Every row comes from one small tree of marks. The marks that hang from a mark follow it in brackets, in alphabetical order. Every link used is in the known rows. Which tree was each row made from?
Known rows
totu{gofarov}: [2, -13, -9, 7, -48, -32, -13, -12, -4, 2, 21, -12, -2, 8, -10, 7, -6, 0, -15, 3, -6, 3, -2]
vuzaba{fefe tazakor totu{gofarov}}: [2, 21, -12, 0, 18, 38, 9, 10, -4, -15, 2, -11, 34, 15, -11, 15, -6, -19, -4, 7, -11, -3, 15]
vuzaba{tazakor totu}: [5, 5, 7, 18, 8, 18, 7, 23, -5, -16, -6, 23, 33, 9, -23, -6, -12, -2, -3, 15, -24, 16, 8]
totu{gofarov nuruv}: [3, -1, -30, -10, -33, -33, -21, -13, -3, 11, 29, 6, 9, 7, 2, 10, 1, 5, -5, 5, -2, -7, 1]
totu{gofarov{godoti} nuruv}: [3, 2, -32, -2, -29, -14, -25, -5, -11, 10, 15, 7, 4, 19, 3, 7, -1, 17, -22, 11, 1, -21, 9]
fefe{duful vuzaba}: [-10, -29, 12, 14, -7, -63, 16, 30, -6, 5, -17, -28, -53, -13, 0, -8, -1, 8, -9, -27, -10, 32, -21]
duful{fefe}: [4, -10, 28, 26, -25, -29, 4, -36, 19, -6, -1, 13, 6, -35, -17, -3, -8, 33, -18, 3, -2, -18, -2]
vuzaba{fefe tazakor{totu{nuruv}}}: [12, 29, 0, -18, 21, 41, 10, -26, -1, -4, -2, 14, 43, -8, -6, -9, 12, -13, 9, 15, 6, -19, 6]
duful{fefe{vuzaba{tazakor totu{nuruv}}}}: [0, 14, -13, 8, 59, -13, 11, 15, 14, -7, -6, 15, 25, -15, -2, -3, -7, 13, 0, 29, -21, -13, 11]
tazakor{totu{gofarov} vuzaba{fefe}}: [9, -5, 13, -5, -30, 15, -14, -55, -6, 6, 13, -7, 12, 23, -9, -9, 6, -26, -11, 7, 17, -26, 1]
fefe{duful vuzaba{totu}}: [-12, -24, 6, 15, 4, -42, 12, 64, -2, -1, -24, -12, -26, 1, -1, -7, -2, 6, -4, -28, -28, 42, -18]
totu{nuruv tazakor vuzaba{fefe}}: [3, 14, 2, -27, -10, 30, -9, -20, 21, 12, 19, 19, -2, -8, 21, 18, 9, 0, 25, -4, 32, 5, 0]
duful{fefe{vuzaba{totu{gofarov nuruv}}}}: [-6, 3, -34, -2, 11, -45, -12, 9, 19, 6, 15, -4, 15, -2, 9, 12, -3, 14, -5, 18, -18, -17, 6]
duful{fefe{vuzaba{tazakor{totu}}}}: [6, -1, 19, 19, 22, -20, 13, -28, 6, -8, -3, -25, 7, -23, -16, -23, -2, -4, -10, 40, -12, -19, 3]
totu{gofarov tazakor vuzaba{fefe}}: [0, 1, -2, -18, -31, 22, -15, -26, 10, 7, 33, -27, -15, 10, 14, 25, 3, -19, 13, 0, 28, 5, 4]
gofarov{godoti totu{nuruv}}: [6, 6, -13, 4, -37, -2, -17, -8, -20, 3, -5, 40, 12, 0, -6, -18, -3, 27, -9, 18, -5, -39, 4]
fefe{duful vuzaba{tazakor{totu}}}: [-2, -15, 10, 7, 23, -25, 14, 17, -20, -3, -15, -39, -23, -2, -6, -27, 5, -20, -1, 7, -14, 22, -12]
gofarov{godoti totu}: [4, -5, 8, 23, -51, -1, -8, -9, -23, -6, -13, 22, 1, 1, -19, -22, -10, 24, -21, 16, -11, -30, 2]
duful{fefe{vuzaba{totu}}}: [-5, -8, 16, 27, 5, -36, 12, 13, 25, -6, -13, 6, 7, -17, -11, -1, -10, 23, -15, 7, -26, 0, -3]
duful{fefe{vuzaba{totu{nuruv}}}}: [-4, 3, -8, 8, 19, -38, 3, 15, 27, 2, -6, 26, 18, -19, 2, 2, -3, 27, -4, 10, -22, -8, 0]
duful{fefe{vuzaba{totu{tazakor}}}}: [-5, -1, 1, 16, 6, -37, 4, 0, 31, -4, 6, -9, 14, -14, -1, 5, -10, 9, -7, 15, -17, 7, -5]

Write each row's tree
[2, -4, 18, 28, 33, -27, 23, -19, 9, -10, -5, -25, -13, -31, -13, -8, -11, 11, -16, 25, -8, -14, 4]  duful{fefe{vuzaba{tazakor}}}
[-3, -12, 31, 11, 11, 19, 13, 11, -3, -5, -31, 23, -10, 9, -5, -8, -1, 2, -5, -41, 7, 10, -10]  tazakor{vuzaba{fefe{duful} totu}}
[11, 17, -37, -10, 0, 23, -24, -18, -26, 4, 17, -2, 34, 29, -3, -13, 4, -14, -12, 47, -3, -34, 17]  vuzaba{tazakor{totu{gofarov{godoti} nuruv}}}
[3, 18, -7, -28, -25, 35, -15, -31, 2, 8, 19, 26, 3, -11, 18, 4, 7, -1, 36, 9, 28, -20, 4]  gofarov{totu{nuruv tazakor vuzaba{fefe}}}
[-8, 2, -6, 6, 1, 20, 4, 33, -12, -7, -25, -18, -6, 17, 3, 10, 2, 7, -20, -31, -5, -4, 4]  vuzaba{fefe{duful} totu{gofarov{godoti}}}
[11, 17, 25, -1, 6, 39, 18, -28, -2, -12, -10, -7, 29, -9, -19, -12, 5, -19, -1, 13, 0, -10, 4]  vuzaba{fefe tazakor{totu}}
[1, 13, -51, -20, -24, -14, -33, 5, 7, 8, 40, 10, 42, 25, 11, 20, -2, -10, 8, 12, -10, 9, 2]  vuzaba{totu{gofarov nuruv tazakor}}
[0, -18, 37, 11, 1, 2, 16, -20, -7, 0, -22, 4, -34, -6, -4, -9, 2, 4, -10, -43, 24, 2, -12]  tazakor{vuzaba{fefe{duful}}}
[-3, 2, -17, 18, 36, -17, 6, 7, 5, -11, 8, -30, 10, 2, -8, 3, -14, -4, -11, 35, -23, -13, 14]  duful{fefe{vuzaba{tazakor totu{gofarov}}}}
[6, 18, 9, -15, 30, 57, 9, -8, 3, 2, 0, 26, -2, -8, 6, 6, 6, 0, 24, 8, 22, -5, 14]  totu{nuruv vuzaba{fefe tazakor}}
[3, -17, -5, 14, -29, -8, -24, -4, -9, 3, 16, 23, 15, 39, -13, -2, -12, -12, -13, 9, -8, 1, 4]  tazakor{vuzaba{totu{gofarov}}}
[0, 12, -22, -1, 42, -6, 8, 43, -1, 0, -5, 16, 19, 12, -1, -4, -5, -4, 5, 19, -27, 18, 4]  fefe{vuzaba{tazakor totu{nuruv}}}
[-6, -17, 40, 0, -10, 18, 14, 9, 1, 3, -19, -3, -46, -17, 8, 4, 8, 12, 13, -39, 21, 21, -9]  totu{vuzaba{fefe{duful}}}
[-4, -16, 15, -17, -27, 21, -11, -8, -9, 9, 5, -29, -29, 5, 12, 0, 17, -18, 15, -14, 21, 3, -5]  tazakor{totu{gofarov vuzaba{fefe{duful}}}}
[-6, -3, 22, 6, 1, 11, 21, 30, 5, -11, -31, 7, 1, -11, -4, 4, 4, 10, -1, -45, -8, 21, -10]  vuzaba{fefe{duful} totu}
[-2, -4, 34, 1, 32, 46, 21, 8, -11, -7, -19, -12, -40, -14, 3, -2, 4, -4, 18, -20, 23, 17, 2]  totu{vuzaba{fefe{duful} tazakor}}
[-6, -17, 7, 16, 34, -36, 23, 30, -18, -5, -18, -39, -44, -9, -4, -13, -5, -5, -6, -10, -10, 29, -11]  fefe{duful vuzaba{tazakor}}
[1, 12, -26, -37, -17, 21, -23, -26, 13, 17, 40, -5, -3, 9, 27, 30, 9, -13, 24, 3, 33, -3, 7]  totu{gofarov nuruv tazakor vuzaba{fefe}}
[-5, 18, -17, -23, 17, 9, 3, 17, 11, -1, -6, 12, 19, -8, 18, 14, 9, 1, 17, -40, 6, 19, -11]  vuzaba{fefe{duful} totu{nuruv tazakor}}
[4, 10, 8, -7, 11, 29, 0, -6, 9, 4, -10, 58, 30, 14, -2, 1, 2, 6, 1, -15, 7, -9, 2]  tazakor{vuzaba{fefe totu{nuruv}}}
[-9, -13, 0, 16, 43, -17, 21, 61, -14, -10, -24, -22, -20, 3, -5, -12, -7, -9, 0, -9, -27, 39, -7]  fefe{duful vuzaba{tazakor totu}}
[0, 5, -9, -27, -17, 24, -15, -12, 6, 15, 22, 8, -11, 6, 18, 21, 10, 1, 17, -3, 25, -9, 9]  totu{gofarov nuruv vuzaba{fefe}}
[-5, -8, 26, -11, -8, 21, 5, -4, 7, 3, -1, -17, -40, -14, 16, 11, 7, -2, 19, -33, 31, 26, -12]  totu{tazakor vuzaba{fefe{duful}}}
[2, -6, 4, 5, -51, 26, -26, -15, -17, 3, 11, 18, -13, 11, 0, -14, -8, 7, 5, 30, 12, -16, 5]  gofarov{godoti totu{tazakor vuzaba}}
[-5, 11, -1, -13, 15, 10, 12, 33, 5, -2, -25, 27, 12, -12, 8, 7, 10, 15, 8, -43, -4, 14, -8]  vuzaba{fefe{duful} totu{nuruv}}
[6, 12, -26, -27, -5, 4, -21, -57, 4, 14, 35, 1, 10, 20, 16, 16, 3, -20, 1, -1, 36, -22, 2]  totu{gofarov nuruv tazakor{vuzaba{fefe}}}
[-4, -17, -17, -2, 15, -34, 0, 11, -28, 1, 5, -66, -27, 14, 1, -17, 5, -35, -2, 15, -11, 14, -8]  fefe{duful vuzaba{tazakor{totu{gofarov}}}}
